Each row was made from one walk, in order. Every step used is in the known rows, and no mark comes twice. Write each row's walk.
Known rows
liturib-givoz-mogof: [-14  -9  13  19  -7 -11  10  -8   5 -10  -3   5 -21  20 -17   3  -7 -23
  -9 -15 -13  -5  19 -15  -5 -12   2  -4  22 -12   6  22   5 -15  16 -15
  24  14  -6  -1  -2  17]
tefot-tirasu-liturib: [-13   5 -14  -8  -1 -12  -4 -14  12  -9 -22 -22   2  28 -22  -1  12 -13
 -15   4  -6 -22 -10  10  -5  -1  19  -8   7  12 -12 -36  11 -17   0 -22
   8  -4 -12   8  -4 -52]
givoz-legog-tirasu-tefot: [-22  30  -2  -7  14  -2  -9  -2  20   3  38   4  -8  15 -12  -7   2 -11
   1 -21  -5   3 -12  18 -32  21   3  -4  21  -6 -36  14 -23  -6 -15 -13
 -16 -24   1  28  -5 -77]
legog-givoz: [ 14   9  -9 -11   6  -5 -14 -20   7 -24 -34  16  -8   6 -15  15  -3 -14
 -18 -29  -4 -11  15  -9 -11  10  29  -7  17  -9  14  -9  19 -14   7 -23
  -2  16  22  12  -8  34]
fubu-fize: [ -4  14   1  -7   7 -18  -8 -14  21 -39  -4  19 -14  12 -21  14  11   9
 -11 -21 -17 -30   6   0 -39   0  15   2  23 -15 -12  -5  27   1   5 -19
 -15   3   5   8   0 -11]
mogof-tirasu: [ -7  13  15   3   6  -2 -19 -12  15 -10 -19   6  -6   1 -11  -2  -2  -1
 -30 -13   2 -24   7  -5 -19   6  19   8   9 -28   2  12   9   4  13  -5
  -3   8  -9   5 -10 -12]
givoz-mogof-tirasu-tefot: [-18  -2  28  24  -8   0  15  -1  17   3   8  14   1   4 -22 -16 -12 -15
  -2  -3 -25   5  10   3 -15  -7  11   7  10 -35  16  62  -7   2  19  -6
  -4  -8 -11  -3 -22   7]
liturib-givoz-reris: [ -3   5  13   7   5 -15 -22 -24  10 -27  17 -20 -18  12 -12  12  -6  -2
   1   1  -5 -23  11 -12  -1 -14  -9   3   9 -12  26   5  15 -25  17 -21
   4  17 -19   0   1 -48]
fubu-tirasu-legog-givoz-tefot: [ 37   9 -26   6  18   6  10 -15  14 -11 -67  30 -19  21  -9  11  18 -42
 -12 -28  18  17  -5 -28  -3  12  27 -11  14 -40  42  38  -1   3 -34 -24
 -27   0  24   9 -10  24]
tefot-tirasu: [-13  20  -9   7  15 -11 -18 -16  16 -11 -33  -5  -4  19 -18   4   0  -7
  -6  -6   0 -24   8  -1  -4  12  -2   5   8  -3   1 -22   9  -1  -2 -18
   5  -4  -5   8  -1 -25]
tirasu-liturib-givoz-tefot: [-11  -6   4  20 -19 -16  19  -4  10 -37  -9 -12 -17  25 -27  12  13 -35
 -15  -3 -15   2 -15   7  -8 -28  12 -14  27  21 -19  11  -5 -24  -1 -27
   0   9 -14   2   3 -32]
givoz-tefot-tirasu: [-10  17 -10  26  15 -11  -8  -9  24 -25 -46   4 -11  13 -33  10   4 -13
  -2   6  -1  -7  -6  -6   2   2  -6   8  15   0 -11  19   0   0 -11 -22
   1 -14 -10   3   2 -19]
reris-givoz-legog-tirasu: [-30  30   4 -17  29   3 -18  -9  16   8  24  28  -9   6 -16 -10  -8   3
 -17 -26  32  -1 -11 -11 -29  38  17  -6  17   9  -9 -21  -5 -19  -5   0
  13   0   7  35  -6 -17]
tirasu-liturib-givoz: [-10  -7   5   0 -21 -15  11 -13   3 -25  -1 -22 -15  32 -15   6   8 -21
 -26 -12 -14 -19  -6  11 -15 -16  21 -14  21  12 -18 -18   7 -23   7 -19
   5  19 -10   5   2 -42]
liturib-tirasu-legog: [ 20   6  -4 -16   8   3   6 -16  18   4 -34  10 -21  36   5  -4   0 -28
 -12 -29  -8  -2  -1   5 -22   4   4  -9  19 -56  19   9  11  12 -18  -9
 -16  13   0   8  -9 -38]
tefot-tirasu-legog: [ 13  20  -8  -7  17  -8  -9 -15  16   1 -54   6  -7  25  -8   2   0 -22
 -11 -16   9 -30   4 -12  -7  12   7   1   6 -20 -22 -13   6  13 -24 -25
 -11  -6  -5   6 -12 -37]
tefot-tirasu-liturib-givoz: [-25   0 -15  15 -18 -14  -2 -14   5 -13 -17 -31  -8  39 -17   2   7 -23
 -24   7  -1 -21  -4   3   4 -14  14  -6   9  38  12 -47   8 -20  -2 -28
  11  10 -23   8   1 -53]
givoz-legog-tirasu-reris: [-10  20 -22 -11  20   5 -20  -6  17  19  12  16 -22  21 -13 -22  14  -1
 -19 -26  21 -20 -31 -12 -19  22   3  -9  21 -36 -40  25  -2  -9  -1  -4
   8  -2 -12  31   0 -62]
givoz-mogof: [ -8  -4  15  -4   9 -10   9  -9  11   2 -13  14 -10  11 -22   3  -4  -6
  -4 -19 -17  -2  12   0 -14   3   5  -5  21 -36  -6  33   7 -11  18  -5
  20  -2   3   1  -9  22]
reris-tirasu-liturib-givoz-legog: [-29  10 -12 -37 -17  -4   5  -4   4 -12  40 -18 -15  27 -10  -9  10 -37
 -18 -26   3   2   2   2 -16  21  15 -23  20  19 -65 -35   5 -41 -10  -7
  11  12 -21   7  -4 -69]
reris-givoz: [-19  15  18  -6  19  -8   3 -17  16 -15  -4  24  -9   8 -21   5 -11   6
 -17 -17   3 -13   7  -5 -15  19  14   2  14  13  12 -20  10 -15   4  -9
  11  11  11  13  -8  35]
fubu-givoz: [-12  12 -13  14   5 -15  -6 -12   1  -9 -11  14  -7  10 -10   6 -14  -6
   1 -18  -9 -22  22   3  -9  16  24  -8  12 -42   6  10   7  -3  14 -19
   7  16   2   5  -2  13]
tefot-tirasu-reris: [ -4  17 -27  10  11  -9 -18 -16  17   0 -40  -1 -15  27 -26  -6   8   2
 -14  -8   5 -39 -16 -15  12   7  -4   5   8 -18  -4  -3  12  -2   1 -16
   5   0 -21   8  -4 -26]
mogof-givoz-reris: [ -9   7  13   7  12 -13 -13 -19   9 -16  17  -8  -5   6 -11   9  11  25
  22   6  -7 -30   8 -12   6   7 -13   6   2  -8  29  25  25 -29   3 -11
 -12   7  -3  -3  -7 -27]
tirasu-legog-givoz: [ 40  10  -5 -18   8  -4  -4 -20   7 -14 -55  27 -11  14  -4  15  -4 -34
 -18 -43   5 -13   9  -7 -16  12  36 -14  19 -26  -6  -5  15   4 -19 -28
 -19  16  21   6 -17  16]
reris-tirasu-liturib-givoz: [-20   7   0 -26 -26 -12  16  -6   1 -12   7 -17 -14  25 -13   3  14 -19
 -21 -25  -6  -6   7   6  -4  11   6 -24  25  13  -7 -43   9 -36  -1 -22
  -3  22 -16  -1  -6 -12]
reris-givoz-tefot: [-13  17  14  16  20 -10  15 -10  24 -30 -14  34 -11   2 -36  14  -6  -6
  -1 -12   1   7   1  -6 -12   6   6   1  19   8   1  11  -1 -16  -3 -10
   2   2   3   7  -5  37]
legog-givoz-tefot-tirasu-reris: [ 17  15 -40  33   9  -3  -8 -17  18 -19 -65  25 -15  18 -38   1  13 -26
  -2  -5   7 -11 -16 -28  22  -8  12   0  12   0   6  21   9  -7  -8 -30
   2   6 -11   6  -5  26]
fubu-tirasu-tefot: [-10  18 -10   5  12  -7   5 -11  19  -1  -4  -8 -14  27  -8  -1  11 -10
   5  -7 -13   3  -6   4 -10  14   4   2   5 -26  53   6 -11  -4 -15  -6
 -20 -21   5   7  -4 -24]
legog-givoz-mogof-tirasu: [  2  -6   5  14  -3   7  -4 -12   3   0 -34  31   0  -2 -21 -10  -9 -22
 -20 -16   3   3  20 -14  -7  -3  41  -6   9 -29  33  39  14  -7  26  -9
  18  21   7   1 -22  56]

Which walk is each row?
[ -9   8   5 -49  -8 -10  14  -6   8   0   3  -4  -5  14 -18   3  15  -7
 -17 -34  -7  -7   3  15 -13  27   8 -24  21 -14 -16 -30  14 -33  -2 -16
  -9   6  -6   5 -12 -17] => reris-tirasu-liturib
[-10   8 -12   3  10   4  13 -21  21  11 -16  24 -25  35 -16 -23   1  -2
 -17 -18   6  -5 -25  -8   0   2   1  -2  15 -27  62  -2  16 -15   8   4
  12  24 -16  16  -5  15] => liturib-tirasu-reris-givoz
[ -2  19 -32  34  15 -10  -5 -10  25 -15 -47  11 -18  22 -37  -4  14 -11
   0   0   0 -19 -21 -16  13  -5 -13   5  13 -16 -17  42  -1  -1  -9 -20
   2  -8 -27   2  -1 -23] => givoz-tefot-tirasu-reris
[-13  20 -14 -11  18   2  -1 -15  20  -7  14  30 -17  22 -24 -18  -7  -6
 -14 -23  17 -18 -17 -15 -12  22  21  -2   8   3 -50  -5   9 -20   0   7
  25   5 -12  16  -8 -13] => tirasu-reris-givoz-legog
[-23  17  -6   7   4  -5  -3  -7   8 -19  11  -1  -8  18  -7  -2   9  -3
   3  -2  -3 -22   4 -12 -15  22   7   0   8  15 -64  13  12 -18 -18   3
   8   1   6   7  -5 -39] => mogof-givoz-legog
[ 20  11 -10 -16  23   1   0 -16  14   8 -39   6 -19  31   4   1  13 -16
 -14 -27  14 -10   0 -18 -14  25   9  -6   6 -56  32  11   4   6 -24  -8
 -19  -8  14  10  -8 -23] => fubu-tirasu-legog
[-11   3 -13  12  -2 -13   7  -8  19 -19 -34 -11   0  23 -35   5  20 -23
 -13   8  -7   0 -15  13  -1 -12   8  -7  14  19 -27   4   0 -16  -9 -26
  -1 -13 -19   3  -1 -47] => givoz-tefot-tirasu-liturib
[-23   2  26   0  16  -4  26 -11  13   1   2  35  -9   6 -28  -3 -17  -5
   0 -13  -1   7  13  -7  -8   9  17  -4  15 -10  22   6  10 -21  18  -3
  27   7   6   6 -15  68] => reris-givoz-mogof
[-30   1  30  15   6   4  12  -8  14   8  -2  34  -2  -2 -26 -21 -18  -2
 -21  -8  12   3  13 -16 -11   5  25   5   6 -13  38  27   9 -12  27   6
  27  15  -4   3 -22  59] => reris-givoz-mogof-tirasu
[ 10  -8  23  -1   3   5  14  -5  10  17 -30  27  -5   8  -6 -17  -8 -25
 -20 -21   3  -8  16 -15 -18  -2  22  -2  11 -63 -10  56   5  13   5  -7
   0   8  -8  -3 -25   5] => givoz-mogof-tirasu-legog
[-14  23  11   2   9 -10  -7  -3  18   8   7   5  -6  10 -15  -2   3   4
  -7 -22  -9  -8  -9  15 -22  14  -5  -3  25 -14  30  18 -16  -1  -6 -23
 -29 -12   4  24  -6 -29] => legog-tirasu-tefot
[ 38  17 -17 -11  22  -1 -31 -32  10  -4 -36  11   3  14  -9   9  -4 -22
   6 -11  19 -20  12 -22  10   6  20   2  -5 -20  25  -7  24  -6 -12 -40
 -14   9  -2   7 -19 -37] => tefot-tirasu-legog-givoz-reris
[-24   3 -18  34 -11 -12  23  -1  10 -17 -26 -12   2  27 -32   3  31  -8
   7  25  -7  -9 -16   0  11  -9   5  -3  10  44 -10  11   8 -24 -19 -22
  -9  -5 -13  -1  -2 -33] => mogof-givoz-tefot-tirasu-liturib
[-20  14 -13  48  -1 -14  -7  -9  18 -32 -38  -6 -17  20 -28   9   4 -30
 -10  11   2  -9   3 -13  10 -14 -13   8  17  25   7   9  -6  -3 -12 -28
   8   2 -18   1   8 -30] => liturib-givoz-tefot-tirasu
[ -6   6  15  37  -6 -15   5  -7  15 -41 -16   5 -24  14 -24  18   1 -27
 -12  -7 -11  -1   3  -9  -7 -15  -6  -1  27   2  -6  28  -5  -7  -6 -24
  -5   9 -10  -1   8  -9] => liturib-givoz-tefot
[-14  16  17  15  -3  -5  -4  -8  19 -14   4   1   0   5 -13  -7  -7 -11
 -19  -6 -17 -13   6  10 -20   0  14  10   7 -21   3  31  -7   7   2 -13
 -20  -3 -11   0 -15 -27] => mogof-tirasu-tefot
[ 44   8  -8   7   8  -4  13 -13  13 -29 -59  42 -12   6 -18  20   1 -44
  -7 -35   0   6   5 -17 -12   3  28 -14  21 -25 -19  35   4   2 -22 -35
 -23   9  14   4 -15  24] => tirasu-legog-givoz-tefot
[-37   6  32  28   1   1  33  -4  20   5  24  33   4  -1 -29 -23 -23 -10
  -7  -2  -8  12  11  -3 -10   0  24  10   5   0  45  35  -8  -6  17  -2
   5   1 -10   1 -27  51] => reris-givoz-mogof-tirasu-tefot
[ 36  10 -28 -17  17   6  -4 -21   6   1 -59  21 -17  25   5   3  10 -30
 -21 -37  21  -2   7 -25  -7  19  34 -12   5 -42  46  -5  12   1 -24 -16
 -17   5  29  13 -13  13] => fubu-tirasu-legog-givoz
[-29  -1   4   8 -26   3  -8  -6   3 -17  23 -19  -8  24  -6 -21   1 -43
 -39  -6   4 -13  -9  -3 -28 -12  39  -6   7  18 -50  -7   1 -18   5   0
  17  19 -26   9  -4 -93] => mogof-tirasu-liturib-givoz-legog
[ -9  10  -1   2   0  -4   8 -13  24  -8  -3  -7 -16  34 -10  -5  -1 -17
   4  -8 -33  10  -3  26 -21  -3 -10   4  18 -28  42  17  -5  -2  -7  -9
 -19  -2  -9   7  -3 -41] => liturib-tirasu-tefot
[ 12  26   2 -29   9  -5 -12 -22  13 -14  31   7   2  -3 -21   8  -6  -7
  23 -21 -10   6  23   8   8  23   2  -7  10 -16  44   4   9 -35  -3 -26
 -31   1  -2  -3 -23   6] => legog-givoz-reris-tirasu-tefot
[ 20  23  10 -47  13  -6   8  -9  12   3 -20  20 -14  13  -4   5   1 -15
 -12 -50   5 -10  16 -10 -15  41  -3 -17  19 -48 -19  -1  10   1 -27 -20
 -24   6   0  -2 -20   2] => reris-tirasu-legog
[-11   9 -13 -29  -4 -11 -10 -18  -2   6  39  -6   4   7 -11  -2   3   2
  20 -18  -3  -7  17  16   6  25  17 -22   6 -38  13  -3  19 -45  18 -22
  -3  18 -25   0 -12 -38] => fubu-givoz-reris-tirasu-liturib
[-11  29  11 -24   1 -12  14  -6  19  -7  18   1  -7  10 -18   2   1  -4
   4 -27 -23   3  15  16 -13  33 -10  -6  20 -19   5  -9  -4 -13 -16 -16
 -26  -8  -9  -4 -15  -2] => reris-tirasu-tefot
[-15  -5  20  15   3   1   1  -6  11   8 -14  17  -2   1 -19 -12  -8 -11
 -18  -7  -4  -7  13  -8 -15   0  14   2   9 -40  10  47   9  -2  31  -3
  20   6  -7  -1 -15  15] => givoz-mogof-tirasu
[-24  23   6 -16  25  -3  -1 -14  18 -20  16  24  -9  10 -18  -1 -17 -11
 -12 -18  13  -3   4  -9 -25  28  25   2   9  12 -46 -28   6 -24  -3   9
  23   0   2  15  -5  -7] => reris-givoz-legog
[ 22   7  -4 -11  18  -6 -28 -31   8 -20  -6   5  -3  -1 -17  18  -2  -3
   4 -14   1 -13  17  -6   0   3  18  -3   5 -18  30  11  25 -29  20 -22
  -3  14   8   7 -11   0] => legog-givoz-reris
[-13  13   7  32   3 -12  15  -1  14 -33 -21  10 -11   9 -23  13  17   1
  13   3 -15  -7  -1 -10  -1   4  -2   1  19   7 -10  41   5 -12 -16 -13
 -12   1   5  -4   0   8] => mogof-givoz-tefot
[-17  -6  10  40 -30  -6  17  -2   8 -29 -10  -6 -10  15 -22  -3  12 -37
 -34   5  -8  -2 -13  -1 -11 -31  22  -5  20  15  -3  28  -5 -13   9 -19
   1  18 -27  -1  -1 -36] => mogof-tirasu-liturib-givoz-tefot
[-17   1  -9  11 -11 -14 -23 -23   6 -11   9 -40  -2  32 -16   2   8 -13
  -3  24   3 -26  -7   3  11 -22   3   0   0  27  28 -35  14 -36  12 -28
   7  11 -35   4   0 -97] => tefot-tirasu-liturib-givoz-reris
[-13  31  -3  -7   6 -14 -10 -16   8  -1  52   4   2   3 -13  -1 -17   2
  40 -14 -19   0  24  19   7  33  -7  -5   4 -41  27  33   1 -24   2 -23
 -19   1 -24  -5 -16 -13] => fubu-givoz-reris-tirasu-tefot
[ 35  22 -11 -45   7   1   2 -14   4  -4 -39  34  -9   9  -4   8   0 -31
 -14 -57  16  -2  25 -13  -8  42  22 -22  21 -32  -7  -9  18  -7 -25 -26
 -22  19  18   3 -26  40] => reris-tirasu-legog-givoz
[  2  23  -2  22  22  -5  19  -9  24 -13 -43  36  -6  14 -29   5  -7 -26
  -5  -6  21  -1  -2 -17   0  11  11   7   9   4   8  -4  -4   4 -30 -27
  -8  -3  -8   7 -14   8] => reris-givoz-tefot-tirasu-legog
[-17  24  -7 -20  22   0 -24  -7  14   5  15   7 -12  12  -9  -8   4  -7
 -18 -28  17  -8 -12  -4 -31  29   7  -8  21 -15 -38  -7  -4  -8  -2  -6
   2  -8   5  30   0 -59] => givoz-legog-tirasu
[  3  -7  18  23 -17   3  14  -4   3   3 -20  17 -15  18  -1 -18 -12 -39
 -26 -19   6 -11  16 -25  -9 -15  19   0  12 -41   1  53   2  12   8 -16
   7  23 -16  -6 -21   2] => liturib-givoz-mogof-tirasu-legog
[-18  14  -6   7   1  -6 -18 -11   9 -34  15  -5 -22  21  -8   2  -5 -34
 -17 -15  -2 -15   7 -11 -24   6  13  -1  14  15 -60  -9   0 -13  -5  -2
  17   7 -10   9   3 -61] => liturib-givoz-legog
[ 38  20 -11 -20  10   0  18  -9  11 -20 -43  43 -12   2 -18  12   6 -42
   1 -49   7  15  15 -22  -3  31  14 -21  26 -25 -16  29   6  -3 -33 -33
 -31  11  11  -2 -21  47] => reris-tirasu-legog-givoz-tefot
[-27  -1 -29  -2 -11   2  -6 -10   4  -9  11 -32 -22  48  -1 -15  21 -43
 -30  -6  13   2 -20  -6 -17   2  27 -13   7  13  -7 -18  -2 -32  -7   2
  17   0 -10  15   6 -93] => fubu-tirasu-liturib-givoz-legog
[-21   9 -14  21  18   0  17 -15  18  22 -23  30 -10  25 -40 -23  -5   0
  -6  -5  15 -16  -6 -25  21   6   9   6   5  -2  28   0  12 -18  14  -5
  36   2 -20   7 -15  47] => tefot-tirasu-reris-givoz-mogof
[ 33  11  -1  -5  -1   6  -9 -17   6  -9 -51  31  -3   3   0  -5  -8 -36
 -32 -32  17 -17  13 -19 -17   5  48  -5   7 -36  15  19  14  12  -8 -22
 -17  23  13   8 -25  15] => mogof-tirasu-legog-givoz
[-22   1   2  -2 -16  -9  -2  -3   3   7   2 -16 -15  27  -9  -3  15 -12
 -36 -19   6 -16 -16   9 -16  -7  13 -17  29  10  26 -27  -3 -24   8 -29
  -5  19  -8  25   2 -53] => legog-tirasu-liturib-givoz
[-11  16   5  10   8   3   6 -14  17   6 -12  32 -10   8 -23 -24  -7  10
 -33 -15  20 -30 -12 -24  -2   7  24   8   4 -11  32   7  13  -7  21   0
  11  22 -16  10 -16  29] => mogof-tirasu-reris-givoz
[ 25   1 -20   3   8   3   2 -17   4   8 -60  32  -2  20 -17  -3  -6 -41
   0 -21  11  -3  21 -18   4   6  30  -7   8 -22   8  11  13   4 -13 -30
   6   5   8   3 -22  28] => tefot-tirasu-legog-givoz-mogof
[ 30  14 -27  -4  13  -2  -7 -22   8 -11 -67  20  -5  19  -9  10  -4 -35
 -12 -25  18 -20  15 -17  -1  12  31  -7   7  -6  12 -15  16   8 -24 -37
 -14  10  11  10 -19   1] => tefot-tirasu-legog-givoz
[-14  -2   7   4  15  -2  30 -12  15  15  -5  42 -16  17 -36 -15  -7   2
  -7 -20   0 -10  -5 -18   6   6  12  -3  17 -22  24  21  13 -22  23   2
  32  12 -10   5 -16  67] => tirasu-reris-givoz-mogof
[-14  -4 -11   7  10   8  27 -16  19  24 -13  35 -24  34 -24 -30  -4  -9
  -7 -15   3  13 -13  -8   6  -5   2  -4  16 -37  62  22  14 -20  22  10
  31  21 -20  13 -10  46] => liturib-tirasu-reris-givoz-mogof
[ -3  -6   5  13   0   4   9  -8  13  20 -16  22 -13  10 -23 -29   0  -5
 -17 -12  -2 -16  -7 -23   1  -8  13   3  11 -58  10  69  11  -3  30   1
  18  11 -27  -1 -16  20] => givoz-mogof-tirasu-reris
